Each row was made from one small tree. The marks that hang from a mark follow it in brackets, in the order of their numbers. Every link used is in the known rows. Write each row's tree.
Known rows:
K18(K510(K259(K894)) K847): [-18 -21  -9  14  -6  -7  14  -5  23   9  20  20 -42  11 -17 -10  -1  22
  52 -24  -3   5  -8 -42  -2 -18 -37 -22  24  22   3  -6]
K894(K259(K915) K694): [  7  11  11   2  -9  -7  31   6   8   6  -7   5 -18   7 -14  -6  16  28
  44  -8   1  10 -10 -31 -23   2  -9 -14   9  14  -5   8]
K259(K894): [-12 -10  16  14  -2  11   6  10  14 -16   1  17  -8  10 -11 -14   6  24
  38 -22   7   1   2 -34 -10 -16 -12 -30  11  37   3  -3]
K894(K259(K915(K547(K847))) K694): [  9  11  21  12  13  -4  29   6  13  12   5  -9   5  11 -21  -3  10  33
  44  -6   1  13 -12 -46 -28  -2 -15 -27  20  15   7   6]
K694(K894(K259(K510 K915))): [  5   4  -5  22 -23  -1  35   9  14   0   6  13 -26   4 -27 -12  15  25
  54  -5   2 -12 -12 -28 -19  -9 -17 -25   9  10   1   1]
K915(K259 K547): [  3  19   1  -9  27  12   5  17  20   6  17   3  19  12 -22 -16   8  27
  21 -10   5 -17   9 -34 -26  -6 -18 -32  25  27  11   7]
K694(K894(K259(K510))): [ -3   1  -6  18 -11   5  31   5  17  -7  11  17 -12   5 -22  -6  10  27
  44  -9   5 -10  -7 -23 -10 -14 -17 -32  13  12  -2   4]
K894(K259): [ -6   1  -5  14   5   1  16   3  13  12   3  20 -16   4 -10 -11  14  31
  38 -11   2  -5  -5 -38 -13  -7 -15 -35  13  23  -4   4]
K860(K28(K894(K694)) K547(K915)): [  9  15  31  -5  25  11  -6  22   9 -44  -3 -36  38  21  -2  -5  12  23
   8 -11   6   4 -15  -8 -14 -22 -14   7  26   6   1  12]
K694(K894(K259(K915(K547(K847))))): [  6   2   9  18   2  -5  23   1  21   6   7 -13  -3   7 -26 -10  10  33
  52  -3   1  -6  -7 -50 -16 -15 -19 -41  23   6   5   1]
K510(K18(K847(K547)) K259(K915)): [ -1  -2  -2   6   9   2  36  -8  34  30  13  18 -58   5 -21 -18   8  23
  17   1  -3 -49 -27 -53 -19   2 -33  -8  18  22  -3  -5]
K915(K259(K510(K18) K894(K694)) K547): [  2  11  21  -5  18  19  38  20  23  -6  25  26  20  18 -28  -9   1  18
  36 -21  14 -16   6 -17 -30  -1 -18 -12  15  41  14  10]
K694(K894(K259)): [ -5   0   2   3  -8  -1  24  -3  18  -3  -1   6  -5   4 -16 -10  10  32
  42  -8   1 -10  -2 -29  -2 -15 -10 -37  16   9  -7   4]
K28(K860 K894(K694)): [ -9  15  15 -27  -3   4  19   0  16 -40  11  25  22   5   1 -10  18  25
  11  -9  25   9  -7  -9 -11 -17  29  -4  23  12 -14  17]
K28(K894(K259(K915))): [  3  -4  -4   7 -11  -1  14   6  17  -4   7  18 -18   6  -5 -16  22  27
  44 -20  12 -11  -9 -22 -12  -4  -9 -18  12  12  -5   1]
K18(K510(K259(K915)) K847(K547)): [  0  -7  -8  25  -3   3  18  -1  25   7  21   9 -56  10 -27 -12   3  23
  40  -5 -11 -10 -23 -51 -12  -5 -30 -16  26  18   7  -7]
K860(K547): [  4   2   8  14  20  13 -11  15   8 -17  -1   1  -2  14 -14 -12  11  28
  19  -5   6  -6  -5 -39 -22 -24 -24 -26  20  26   1  -7]
K847(K18 K547): [ 12   2  17  23   9  32  -8   0  19 -25  17  33  -7  12 -12 -11   7  32
  15 -16  -2 -21 -14 -31 -11   6  -7 -29  18  22   9   2]
K547(K847(K18) K915(K259(K894))): [  4   1  18  25  28  11   9  -6  19   6  18 -10  28  18  -6 -10   7  23
  35 -25   4 -23  -3 -43 -26  -5 -54 -31  14  12   8   8]
K547(K847(K18) K915(K259(K510 K894))): [  7   3  12  41  22  20  16   4  16   4  29   3  25  19 -15  -9   7  18
  38 -23   8 -26  -8 -36 -33  -5 -62 -29  12  17  14   8]
K259(K915): [  7  10   7  10  -8   2   7  10  12   1   1   0 -29   6 -16 -18  13  26
  26  -5   3  -2 -10 -34 -29  -5 -16 -19  11  14   3  -5]
K915(K259(K894) K547(K847)): [ -7  -1  20  10  31  13   9  12  19   1  22  -6  30  15 -20 -12   2  25
  38 -22   8 -10   9 -56 -24 -15 -34 -46  27  38  12   2]
K847(K18(K510)): [ 15   6   1  11  -2   5 -14  -6  16 -14  25  38 -17  14 -11  -7   4  34
  32 -19   4   9  -7 -14 -10  -1 -20 -16  15  -1  11  -1]
K860(K28(K894)): [ -2  13  14 -14   6   9  -8  15  11 -26  13  -1   3  10   0 -14  10  28
   6 -18  12   3 -11 -13  -7 -13   1  -5  23  14  -6   5]
K694(K894(K259(K510(K18) K915(K547)))): [ 11   8   2  15  -9  -1  38   9  26  11  14  17 -16   6 -35 -12  12  29
  51  -4   5 -24 -10 -25 -20  -6 -15 -22  12  11  11   3]
K694(K894(K259(K915))): [  2   3   0   6 -19  -6  27   1  17   2  -4   2 -21   3 -19 -13  15  28
  51  -6  -1 -11  -6 -37 -11  -8 -14 -30  13   6  -6   1]
K894(K259(K510 K915(K547(K847))) K694): [ 12  14  15  31   6   2  38  17  11   8  19   2   1  13 -29   0  10  29
  47  -8   5  11 -18 -37 -37  -3 -18 -24  17  19  13   5]
K894(K259(K510 K915)): [  6   8 -10  35 -13   1  27  17   8  17  11  24 -38   5 -23 -13  18  24
  47  -9   3  -8 -14 -34 -31  -3 -23 -23   4  26   4   0]
K510(K18 K259(K894)): [-16 -11   4  -3   7  -5  31  -4  26  18  11  25 -35  10 -14 -20   9  22
  33 -11  12 -36  -6 -49  -4  -8 -32 -20   7  28  -4  -3]

Write each row's tree:
[  8  -1  17  16  27  10  -8   4  19  -4  38  16  27  23 -21  -8  -2  28
  51 -32   7  -1   8 -44 -19  -7 -40 -39  26  24  20   3]
K915(K259(K894) K547(K847(K18(K510))))
[ -6   2  29  11  30  12  33   2  17  -1   5 -35  35  15 -11  -7   4  19
  31 -12   6  -7  -4 -44 -28 -12 -49 -29  17  15   1   9]
K547(K847 K915(K259(K894(K694))))
[ 16   4  11  35  22   7  -3 -12  20  -4  24  -9   7  15 -14  -5   3  34
  29 -12   2   3 -18 -28 -20 -10 -47 -25  18 -14  15   1]
K547(K847(K18(K510)) K915)
[ 21  11   3  48   5   6  12  13  14  20  31  22 -10  12 -26  -8  13  33
  49 -16   3  -8 -17 -43 -34  -1 -28 -33  14  19  20   3]
K894(K259(K510 K915(K547(K847(K18)))))
[  5  12  24  16  36   6 -18  19  -1 -11   6 -28  11  17  -7  -8   2  31
   1  -2   7   8 -15 -59 -24 -31 -32 -24  31  25  -2  -5]
K860(K28 K547(K847))
[  0  16  25 -27   4   9   3  14   9 -35   9  -2  15  12   3  -7   6  26
   7 -17  14  15 -12  -4  -7  -7  10   1  24   7  -8  12]
K860(K28(K894(K694)))
[-11 -10   6  14 -13 -10  23  10  15   8   4   5 -38  12 -18 -23  17  17
  49 -14   2 -18  -6 -60 -16  -7 -31 -26   7  31   0  -5]
K510(K259(K894 K915))
[ 11  14   6  10  -8  -3  50   8  14  16   8  28 -31   8 -21  -6  12  26
  40  -6  10  -6 -20 -19 -31   7 -17   0   2  16  -1   8]
K894(K259(K510(K18) K915) K694)
[ -7   6  13   3   1  16  36  20   9 -14  14  23   9  16 -16  -8   4  12
  36 -24  13  -3   4 -22 -27  -4 -23 -15  10  39   1   8]
K915(K259(K510 K894(K694)))
[-18  -6  17  -2  -3  -2  32   5  14  -4   4   8 -11  14 -12 -11   8  20
  39 -15   6  -6  -3 -45  -6  -8 -21 -23  14  24  -5   3]
K510(K259(K894(K694)))
[  4   6  -7  11  -1 -13  10  10  20   6  23   1 -38  15 -31 -17  10  27
  46  -4  -1   0  -9 -42 -16  -5 -26 -19  19   6  15  -4]
K18(K510(K259(K915(K547))))
[ -8 -15   8  24  -2  15  25   6  26   7  20  46 -31   7 -18 -10   1  20
  35 -26  10 -15 -14 -16 -21 -13 -26 -10  12  40   7  -3]
K259(K510(K18(K847)) K894)
[  8   8   1  19   2  -4  11  13  15  15   4   9 -17   7 -24 -14  18  32
  48 -11  -3  -5  -4 -43 -24  -3 -10 -33  16  24  11   4]
K894(K259(K915(K547)))
[ -4  12  19 -19   8   8   4   8  11 -48   4  15  29  13   0  -9  19  24
  14  -7  23   6  -7 -21 -16 -27  16  -3  26  18 -12  13]
K28(K860(K547) K894(K694))
[ 10   2  19  45  13  41  12   9  20 -23  22  19  17  19 -18 -13  10  16
  35 -24  -6 -41  -7 -28 -21   9 -36 -25  10  36  20  13]
K847(K18 K547(K915(K259(K510 K894))))
[  1  -8   9  33  13  24   9  -4  29 -16  15  -6 -20   8 -21  -5   0  28
  31 -12 -16   0 -19 -19 -12 -12 -26 -19  27  16  15  -1]
K18(K510 K847(K547(K915)))
[ 14   6  25   9  28  12 -33  12   6 -28  21  -3  26  22   2  -7   6  32
   7 -19  16  -2 -19 -36 -13 -23 -27 -12  31   9  -2  -1]
K860(K28(K894) K547(K847(K18)))
[  0  -6  13   7  -9 -13  21  11  18 -12  16   0 -23  20 -31 -13   7  22
  62 -14  -2  15  -3 -42 -10  -6 -23 -14  16  16  15   1]
K18(K510(K259(K894(K694) K915(K547))))
[  6   5  35   1  27  14   7   5  17  -7  24   7  45  22 -15  -3  -2  26
  39 -29  10  -2   6 -44 -24  -3 -30 -31  25  25  14  10]
K915(K259(K894(K694)) K547(K847(K18)))
[  0 -10   3  22   6  23   2  -2  24 -16  19  19 -31   7 -20  -5  -4  29
  30 -12  -8   7 -17 -27  -7 -13 -16 -20  30  24   9  -4]
K18(K510 K847(K547))
[ -5  -3  17 -10  -6 -14  46  -1  23  13   2  17 -37  13 -18 -17  11  19
  42  -7  11 -24 -11 -45 -14   3 -28  -3   4  20  -6   0]
K510(K18 K259(K894(K694) K915))
[ -3   5 -11   9   9   2  17   8  18 -13  19  49   2   7  -8 -15  26  25
  29  -9  24 -25 -12 -25 -19 -26   2 -11  19  33 -11  11]
K28(K860(K547) K894(K259(K510(K18))))
[ 12   3   9  23  14   6 -11 -11  14  -7  32  17  -9  15 -12  -3  -1  36
  29 -14  10  11 -16 -37 -15 -10 -35 -29  21  -4   7  -6]
K547(K847(K18(K510)))
[  5   5  -3  21  11 -13  12   4  20  12  29 -11 -31  16 -31 -15   6  30
  43   0   3   2 -13 -58 -20 -11 -38 -27  23   4  13  -8]
K18(K510(K259(K915(K547(K847)))))
[  5  -4  22  14 -18   8  45  11  20   2  11  33 -35  10 -21  -6   1  16
  44 -21   9   0 -19 -14 -31  -4 -23   8   7  30   6  -2]
K259(K510(K18(K847)) K894(K694) K915)
[ -9 -11  -6  20   7   9  15  -5  27   2  25   9 -40  10 -23  -9   0  26
  32  -8  -9 -10 -20 -46  -3 -10 -30 -24  30  21   4  -4]
K18(K510(K259) K847(K547))
[  2   9  10  19  29  32  19   7  23 -12   5 -19  13  10 -19 -16  13  22
  12  -4  -8 -36  -6 -37 -21   0 -26 -29  18  27   5   8]
K847(K547(K915(K259)))
[ 16  16  13  13   2   1  44  15  18  14  13  24 -15  10 -31  -5  12  28
  43  -8   6  -4 -15 -17 -31   4 -10  -7  10  20  11  10]
K894(K259(K510(K18) K915(K547)) K694)
[ 10   8   3  12 -10  -3  51   3  18  26   8  29 -36   4 -20  -2   9  24
  42 -12   4  -4 -24 -17 -30   2 -22   2  10  17  -2   7]
K894(K259(K510(K18(K847)) K915) K694)
[  0   5   3   8   3   4  48   1  20  20  13  37 -21   5 -17   2   4  27
  33 -14   8  -1 -20  -9 -23  -5 -17  -5  14  19  -5   9]
K894(K259(K510(K18(K847))) K694)
[ -2 -10   7  29   3 -13  14   8  19   5  24  -6 -28  18 -30 -15   5  26
  60 -12   1   4  -7 -61 -14 -13 -38 -29  19  18  17  -7]
K18(K510(K259(K894 K915(K547(K847)))))
[ 10  17  26 -14   0  -2   9  21  11 -14   9  -6  15  13 -10  -7  13  29
  30 -19   4  13 -10 -15 -11  -2   9  -3  24  13   2  17]
K860(K28(K894(K259(K915(K547)) K694)))
[  6  14   6  26  30  33  35   9  29  -2  18   4  -1  11 -25 -16  11  19
  12   1   0 -50 -14 -24 -28   4 -35 -17  13  29   9   7]
K847(K547(K915(K259(K510(K18)))))
[-16 -16   3   2  -9  -8  25  -5  22   1  17  13 -34  13 -16  -4  -4  20
  52 -22  -2  17  -9 -33  -2 -16 -30 -13  24  17   2   1]
K18(K510(K259(K894(K694))) K847)
[  0   1  14  18  33  17  28  17  25  13  36  15  17  16 -29 -12   0  23
  33 -20  18 -27  -1 -44 -33 -12 -39 -32  19  40  14   0]
K915(K259(K510(K18) K894) K547(K847))
